Known rows, with every way that one mark hangs from another
q_373{q_97 q_119{q_351} q_134}: [-2.34 -0.70 -0.02 -4.21  2.78 -2.70  1.59 -6.09  1.41  2.30 -1.84  1.04
 -0.56  0.87 -2.96  3.20  0.12 -5.10  0.00 -3.83  0.74]
q_134{q_119 q_373{q_97} q_516}: [ 1.85  0.32 -2.33  0.68 -1.16  2.47  0.97  6.96  4.77  1.55  3.17 -1.30
  0.53 -2.20  1.59 -1.50  0.56  1.57  4.80  0.54  0.77]
q_516{q_373{q_119{q_351}}}: [-0.29  0.16  0.77 -2.36 -1.30 -2.28 -2.15 -4.21 -1.25 -1.88 -0.15  0.09
 -0.78  4.70 -0.12  3.15 -2.67 -1.93  1.75 -2.01 -1.46]
q_134{q_373{q_97{q_119}}}: [ 1.36  1.70 -2.43 -2.68  0.16 -0.05  2.66  1.29 -0.08 -1.45  1.42  1.43
  0.43 -1.52  1.99  0.04  0.37  0.14  6.93 -1.47  3.46]
q_134{q_97 q_119{q_351} q_373 q_516}: [ 3.78 -1.80  8.44  2.74 -1.67  2.13 -1.11  4.25  5.68  2.40  5.42 -1.32
 -0.36  2.11  3.89  1.86 -0.99  1.02  1.70  3.54  3.00]
q_134{q_373}: [ 1.85 -0.10  0.12  3.11 -0.44 -1.14  3.30 -2.22  0.92 -0.12  1.96 -0.89
  1.07  0.05  3.06 -0.77 -0.37  1.23  0.47  0.14  2.28]
q_119{q_97 q_351}: [-1.21 -1.41  2.10  5.32  0.43 -1.13  1.14 -4.62 -2.92  2.47  2.62 -0.55
  0.10  2.20  0.07 -0.22  2.51  1.24 -0.11  3.95 -1.43]
q_373{q_119{q_351} q_134{q_516}}: [ 0.01 -1.55 -0.46 -0.60  1.61 -0.77  1.35 -0.94  1.86  3.05 -1.83 -0.22
 -0.26  1.69 -0.36  5.12  0.19 -6.28 -4.58 -0.89 -0.39]
q_516{q_373{q_97 q_119}}: [-1.20  2.11 -5.51 -4.30 -1.17 -1.37 -0.49 -0.75 -0.96 -2.79 -1.12  0.06
 -0.26  0.44 -1.42 -2.03 -1.77 -0.97  5.92 -3.46 -1.38]
q_373{q_97{q_119{q_351}} q_134 q_516}: [-2.51  1.80  1.99 -6.82  2.49 -1.84  1.04 -2.47 -0.60  0.31 -3.08  2.70
 -0.77 -1.41 -3.63  3.36  0.41  0.15 -3.77 -4.40  1.47]
q_516{q_373{q_97 q_134}}: [-2.66  3.19 -3.33  0.85 -1.10 -1.61 -0.82 -3.71 -1.39 -2.89 -0.50 -0.19
 -0.87 -2.15 -1.68 -3.66 -2.45 -0.38 -1.82 -4.38 -1.34]
q_373{q_119{q_351} q_134}: [-0.79 -1.02  2.13 -1.07  2.11 -2.62  1.97 -6.47  0.54  2.06 -2.22  0.59
 -0.08  1.98 -1.57  5.28 -0.29 -4.74 -4.02 -1.91  0.60]
q_373{q_119}: [ 0.81 -0.26 -2.51 -0.75  0.61 -1.08  4.56 -1.18 -1.48  0.91 -1.85 -0.44
  1.23  1.20 -0.71  1.24  1.20 -0.95  1.56 -0.81  0.45]
q_134{q_97 q_119{q_351} q_516}: [ 2.21 -1.39  7.09  2.57 -1.63  2.36  0.03  4.30  2.07  3.29  3.96 -1.41
 -0.10  2.98  1.02  1.30  0.51  1.89  0.58  2.89  1.20]
q_516{q_119{q_97 q_351} q_373{q_134}}: [-2.64 -1.59  0.89  5.47  0.05 -0.56 -7.60 -6.19 -2.57 -2.64 -0.32  0.37
 -1.00  0.52  0.24 -1.28 -1.64 -2.58 -4.84  1.85 -3.48]
q_134{q_97}: [ 1.39 -0.11  3.65  3.17 -0.95 -0.03  4.04 -1.25 -1.65  0.59  1.66 -1.22
  0.77  0.94  1.07 -3.30  0.47  2.57  0.47  0.80  2.69]
q_516{q_119{q_97} q_373{q_134}}: [-1.84 -0.19 -3.16  6.87 -0.54  0.71 -5.34 -2.95 -3.39 -3.79 -1.53 -0.40
 -0.05 -2.65  0.33 -4.15 -1.06 -1.16 -4.47  2.14 -3.86]
q_373{q_97{q_119{q_351}} q_516}: [-1.47  1.10  1.41 -7.92  1.49 -1.38  1.50 -0.26 -1.76  0.27 -1.42  2.20
 -0.39  0.97 -2.80  2.22  1.07  2.57  1.62 -3.27  1.51]
q_516{q_119}: [ 0.35 -2.38 -1.92  2.38  0.67  0.27  0.47 -1.95 -2.75 -0.66 -1.35 -0.94
  1.72  1.24  0.53 -2.98  0.99  0.14 -0.19 -0.63  0.57]
q_373{q_134}: [-0.60  0.90 -0.38  4.06  0.56 -1.43  4.06 -4.18 -1.79  0.68 -1.16 -0.52
  0.81 -1.49 -0.70 -0.38  0.42 -0.35 -6.02 -1.56  0.36]
q_516{q_119 q_373{q_134}}: [-1.10  0.17 -2.17  3.21 -0.90 -0.26 -4.38 -3.69 -2.35 -4.54 -2.57 -0.37
  0.17 -0.76  0.10 -2.71 -2.97 -1.96 -5.41 -2.74 -1.57]
q_92{q_97{q_119{q_351}}}: [-1.26 -0.15 -1.37 -3.32  0.38 -2.01  2.17 -2.88 -3.85  1.32  0.33  1.18
 -1.44  3.77  0.22  7.13  1.30 -0.21  1.54  1.01 -1.42]
q_97{q_119}: [ 1.38  1.74 -1.58  0.26 -0.42 -0.03  4.08  0.90 -4.71 -0.98 -0.32  0.73
  1.18  0.55  0.61  1.73  1.53  1.35  1.98 -0.31  1.30]

Rows
[-0.67  2.06 -3.13 -4.13 -1.98  0.44 -3.70  3.75 -1.99 -2.03  2.03  0.89
 -1.64  2.71  0.80  1.19 -1.69 -1.63  5.47 -2.16 -1.02] : q_134{q_516{q_373{q_97{q_119{q_351}}}}}
[-1.80 -3.46  2.05  0.82  2.23 -0.12 -2.76 -2.76 -1.60  1.02 -1.81  0.03
  0.47  0.83 -1.33 -1.64  2.11  2.41 -3.75  3.06 -1.72] : q_373{q_516{q_119{q_97 q_351}}}
[-0.52 -1.09  1.73 -8.91  2.52 -2.45  0.94 -2.59  5.42  1.25 -1.47  1.03
 -0.47  0.47 -1.15  2.25 -0.83 -0.51  2.49 -3.00  2.29] : q_134{q_373{q_97 q_119{q_351} q_516}}
[ 0.53 -3.09 -5.63  6.28  0.34  3.14 -1.41  4.34 -2.36  1.03  0.00 -1.84
  1.38 -0.81  1.90 -4.59  3.28 -0.53  0.00  5.35 -2.64] : q_134{q_516{q_119{q_97}}}
[-0.81  2.71 -2.73 -6.50  0.88 -0.23  3.58  2.71 -2.33 -0.83 -2.54  1.67
  0.52 -2.16 -2.76 -0.68  1.63  3.98  1.83 -3.04  1.19] : q_373{q_97{q_119} q_516}
[-2.15  1.51 -2.89 -6.70  2.74 -1.67  3.78 -1.12  1.71  0.82 -5.80  0.94
  0.20 -3.94 -4.82  0.06  0.45 -0.68 -3.66 -4.51  0.19] : q_373{q_97 q_119 q_134 q_516}
[ 2.85  2.86 -0.30  0.70 -4.00  2.54 -1.28  7.48 -2.86 -3.52  1.71 -0.19
 -0.61  0.75  3.16 -1.14 -2.16  0.63  2.96  1.17  0.83] : q_134{q_97{q_119} q_516{q_373}}
[-3.04  1.37 -0.87 -4.46  0.23 -2.73 -2.82 -5.76  0.77 -1.67 -1.49  1.02
 -1.60  1.11 -2.48  2.05 -3.07 -4.67  0.21 -4.92 -1.28] : q_516{q_373{q_97 q_119{q_351} q_134}}
[-2.00  2.74 -4.79 -3.13 -0.35 -1.61 -0.66 -2.61 -0.18 -2.69 -2.78  0.57
 -0.76 -1.91 -2.46 -0.82 -2.45 -3.36  0.55 -4.61 -1.48] : q_516{q_373{q_97 q_119 q_134}}
[-0.64 -2.03  0.38  1.55  1.38 -1.24  1.35 -3.58 -1.64  2.76  0.25  0.03
  0.29  2.49 -0.59  2.59  2.48 -1.58  2.39  3.99 -1.64] : q_373{q_119{q_97 q_351}}
[-0.16 -3.90  3.37  1.00  2.17 -0.23 -3.75 -2.79  2.01  0.12 -0.37  0.21
  0.14 -0.17  1.52 -1.08  0.71  1.72 -2.71  3.65  0.08] : q_134{q_373{q_516{q_119{q_97 q_351}}}}
[ 0.57 -0.79 -5.46  2.42 -2.29  1.76 -4.67  3.79 -1.90 -3.30 -0.32 -1.61
  0.36  1.30  2.22 -4.00 -1.96 -1.09 -0.43 -0.41 -2.41] : q_134{q_516{q_119 q_373}}
[ 2.03  0.00  1.34  7.21 -1.13  1.56  1.04  2.01  1.17  0.76  3.56 -0.81
  0.94 -2.40  1.77 -0.48  1.95  4.21  2.35  6.17 -0.82] : q_134{q_119{q_97} q_373}
[-0.33 -0.99  4.06  5.73 -0.36  0.61 -0.08 -1.10 -1.44  3.04  3.09 -0.44
  0.38  1.41 -1.12  1.70  2.80  3.55  0.89  5.12 -2.39] : q_134{q_119{q_97 q_351}}
[ 1.11  0.02  2.62  0.55  0.77 -0.47  4.09 -2.29  0.61  0.66 -2.22 -0.04
  0.29 -1.05 -0.64  0.68 -0.32 -2.65 -2.45 -0.35  2.61] : q_373{q_119 q_134{q_97}}
[-0.36 -0.82  2.26  6.98  0.20  1.90 -1.14  2.34  0.98  4.03  2.01 -0.74
 -0.17 -1.19 -0.73  2.60  2.50 -0.28 -5.17  5.22 -3.37] : q_373{q_134{q_119{q_97 q_351} q_516}}
[ 0.67 -2.39 -0.72  2.41  1.49  1.06 -1.60  0.32  1.11 -1.08 -1.41 -0.23
  1.01 -3.33  1.58 -3.93  1.29  3.00 -2.19  3.93 -0.20] : q_134{q_373{q_516{q_119{q_97}}}}
[ 4.67 -0.27  4.39  4.00 -2.44  3.21  1.23  7.55  4.79  1.08  4.19 -1.89
  0.46 -1.03  3.96 -0.94 -0.42  2.46  2.08  3.79  2.75] : q_134{q_97 q_119 q_373 q_516}
[ 1.72  0.01  4.98  0.38  0.02  1.20  0.55  1.96 -0.28  1.21  0.92  0.80
 -0.94  1.24  1.70  3.95 -0.25 -3.57 -3.16  0.73  2.97] : q_373{q_134{q_97{q_119{q_351}} q_516}}
[-1.09 -3.17  2.38 -5.70  2.70 -1.30 -3.19 -3.26  4.19 -0.11 -0.95  0.69
 -0.24  0.55  0.08 -1.65 -1.08  0.57  0.45 -2.75  2.60] : q_134{q_373{q_97 q_516{q_119{q_351}}}}
[-0.43  0.01  5.45 -4.63  0.81 -0.97 -0.50 -0.15  5.38  1.42  1.52  0.57
 -0.43 -0.49 -1.56  1.37 -0.46  4.76  1.05 -1.69  1.53] : q_134{q_119{q_351} q_373{q_97 q_516}}
[ 0.15  0.52 -2.23 -7.55  1.75 -1.38  3.04  0.80  4.39 -0.30 -2.79  0.56
  0.53 -2.55 -1.14 -0.52 -0.21  0.91  2.72 -2.91  2.05] : q_134{q_373{q_97 q_119 q_516}}
[-0.14 -1.64  4.31 -0.19  1.82  0.58 -0.07 -1.51  0.56 -0.94 -4.32  0.11
  0.58 -2.76 -1.28 -3.62 -0.68  1.39 -8.48 -1.25  2.40] : q_373{q_134{q_97} q_516{q_119}}
[-1.28 -0.29  1.11  0.27  0.59  0.82 -0.31  1.82  2.79  3.68  1.21 -0.24
 -0.70 -0.40 -2.23  1.85  0.85 -1.36 -2.03 -1.40 -0.86] : q_373{q_97 q_134{q_119{q_351} q_516}}
[-0.30  2.55 -4.38  0.36 -3.47  2.22 -2.57  7.08  0.47 -1.33  2.17 -1.26
 -0.33 -0.89 -0.85 -3.23 -1.09  2.79  3.88 -1.11 -3.06] : q_134{q_119 q_516{q_373{q_97}}}
[ 0.24  3.47 -7.21 -2.93 -2.77  1.54 -1.58  6.92 -2.84 -3.28  0.87  0.43
 -0.71 -0.29  0.83 -1.75 -1.04 -0.39  5.62 -1.99 -1.39] : q_134{q_516{q_373{q_97{q_119}}}}
[ 0.70  2.01 -3.24  7.11 -4.03  3.28 -3.13  7.57 -1.65 -0.88  2.74 -1.79
  0.04 -1.49  0.70 -2.29  0.45  3.80  0.99  5.56 -5.62] : q_134{q_119{q_97} q_516{q_373}}
[ 4.78  0.47  1.61  0.95 -1.75  2.72  2.06  7.32  1.40 -0.65  2.93  0.04
  0.11 -0.51  5.67  0.49 -0.43 -0.61  3.71  2.83  4.78] : q_134{q_97{q_119} q_373 q_516}
